Each row comes from the steps of one walk. Every step used is in the known rows, and no mark comes twice. Write the walk behind each row, first mark first.
(in the rows, 128 means zero)
Known rows:
M -> T: 107 120 141 149 131 121 119 115 103 121 132 166 108 154 117 161 112 112 132 160 137
J -> W: 123 153 154 142 138 128 116 146 92 134 87 173 144 162 136 113 115 130 129 128 137
G -> J -> W -> T -> X: 109 145 147 125 130 132 120 186 147 149 73 160 160 64 137 122 139 88 119 102 120
Y -> T -> G -> J: 143 125 105 110 122 114 117 147 97 130 189 75 112 78 132 132 142 97 110 118 147
X -> T: 122 118 97 135 113 126 130 126 78 135 134 161 132 131 122 131 95 145 139 141 130
T -> X -> J -> G: 102 127 87 124 130 127 129 130 174 144 37 82 145 117 118 129 125 137 118 77 140
G -> J -> M -> T -> W: 147 128 156 143 119 136 135 99 144 123 115 122 108 149 101 129 135 106 122 173 99
X -> J -> M -> T -> W: 143 127 143 143 131 154 135 85 172 114 127 132 143 176 106 120 138 156 142 165 104
X -> J -> G: 123 135 97 125 137 116 129 122 152 134 48 102 163 145 123 153 135 144 118 113 147
M -> T -> G -> J: 115 107 128 133 134 134 121 123 102 130 158 102 118 98 114 173 150 81 118 152 144
J -> M: 131 141 125 129 119 121 118 96 120 128 104 148 92 177 137 104 111 149 135 161 121
X -> J: 131 131 107 129 125 123 131 120 134 129 102 115 170 139 129 124 125 179 126 130 151
G -> J: 134 133 122 129 113 105 132 133 105 138 87 106 138 109 123 134 126 125 108 132 149
W -> T -> G -> J: 119 127 106 115 128 138 114 142 127 144 164 105 136 54 139 162 153 90 116 145 139
G -> J -> W -> T -> Y: 106 142 177 134 147 134 126 179 119 145 86 220 186 85 147 95 167 82 111 156 132
G -> J -> M: 146 139 129 118 115 104 128 112 127 132 78 118 117 138 133 113 134 137 120 159 126
Y -> T -> X: 115 127 110 124 110 116 118 148 121 131 149 119 90 110 125 99 96 123 127 95 132
J -> Y -> T: 143 133 142 129 124 102 137 132 104 108 176 128 82 160 141 135 97 124 133 112 124
Y -> T -> X -> J -> M: 142 127 102 109 122 117 125 128 182 121 129 112 126 135 134 84 126 167 140 99 117
W -> T -> G -> J -> M: 131 131 114 106 130 138 111 115 145 139 158 123 115 87 148 145 159 99 127 167 117
Y -> T -> X -> J: 124 122 96 117 120 118 128 150 159 128 141 99 146 100 126 104 117 161 128 80 139

Write each row's walk:
124 152 144 126 151 138 120 160 158 132 103 189 222 123 145 139 150 143 138 128 131 | X -> J -> W -> T
132 141 143 121 141 140 115 155 94 141 112 101 149 101 131 123 153 102 114 118 144 | T -> G -> J -> W
142 131 142 129 118 105 152 128 115 126 102 97 110 133 134 145 117 127 115 116 134 | G -> J -> Y
116 140 132 128 138 145 127 159 152 139 66 129 182 128 129 93 127 165 131 78 136 | T -> X -> J -> W
101 106 115 144 124 141 137 133 66 140 132 204 135 122 128 82 113 140 131 158 134 | X -> T -> Y
155 124 130 119 133 104 146 130 144 103 167 116 141 153 141 137 122 161 135 97 131 | X -> J -> Y -> T
111 114 132 134 142 149 106 83 113 120 179 148 71 164 127 148 136 115 147 181 117 | J -> M -> T -> G
107 122 118 123 130 142 146 137 192 128 131 123 143 104 144 147 122 155 141 90 115 | W -> T -> X -> J -> Y
169 133 150 129 112 116 154 141 123 112 164 71 98 119 119 116 117 110 113 97 111 | G -> J -> Y -> T -> W
120 126 149 140 132 119 116 87 126 116 124 185 88 187 125 142 122 122 144 187 114 | J -> M -> T
131 120 139 131 139 123 127 89 164 114 116 169 147 180 124 149 142 161 146 171 120 | X -> J -> M -> T
130 124 103 145 105 156 138 121 86 135 152 127 127 127 105 106 90 147 133 130 111 | X -> T -> W
84 113 130 148 123 133 122 127 123 133 118 146 92 131 110 140 102 106 133 124 130 | M -> T -> X
144 111 89 109 121 141 129 112 101 136 151 110 119 103 128 129 142 126 137 156 114 | X -> T -> G -> J -> M
148 140 145 112 143 123 112 171 93 130 161 111 135 90 135 119 156 84 116 106 138 | Y -> T -> G -> J -> W
105 145 141 125 152 162 99 148 111 138 165 171 142 107 146 143 144 96 136 135 126 | J -> W -> T -> G
139 128 128 128 131 122 152 110 142 116 117 112 149 164 138 140 117 178 133 110 135 | X -> J -> Y
109 124 94 126 117 134 133 130 160 138 88 96 151 115 121 107 114 173 126 91 144 | T -> X -> J
118 120 116 128 123 135 152 124 166 127 105 90 125 135 134 123 108 177 133 72 129 | T -> X -> J -> Y
137 122 150 132 127 107 126 104 133 122 98 152 113 151 124 155 146 108 130 180 121 | G -> J -> M -> T
143 140 125 137 108 133 123 131 108 123 180 101 100 135 113 89 100 124 119 120 122 | Y -> T -> W
120 125 166 134 155 143 115 151 95 131 133 140 144 115 119 164 164 74 121 139 137 | M -> T -> G -> J -> W
151 117 115 109 143 135 137 120 134 108 219 78 122 131 142 146 136 150 135 92 135 | X -> J -> Y -> T -> G
129 131 152 152 124 150 125 83 132 118 138 151 84 183 109 116 115 121 138 174 95 | J -> M -> T -> W
104 104 140 140 135 137 152 114 168 115 126 123 125 146 122 160 119 150 142 90 121 | M -> T -> X -> J -> Y
159 127 116 102 125 114 114 119 121 123 182 92 94 108 138 115 151 106 122 139 124 | Y -> T -> G -> J -> M
158 129 145 119 120 85 147 146 114 113 152 100 107 123 138 139 120 108 117 106 129 | G -> J -> Y -> T
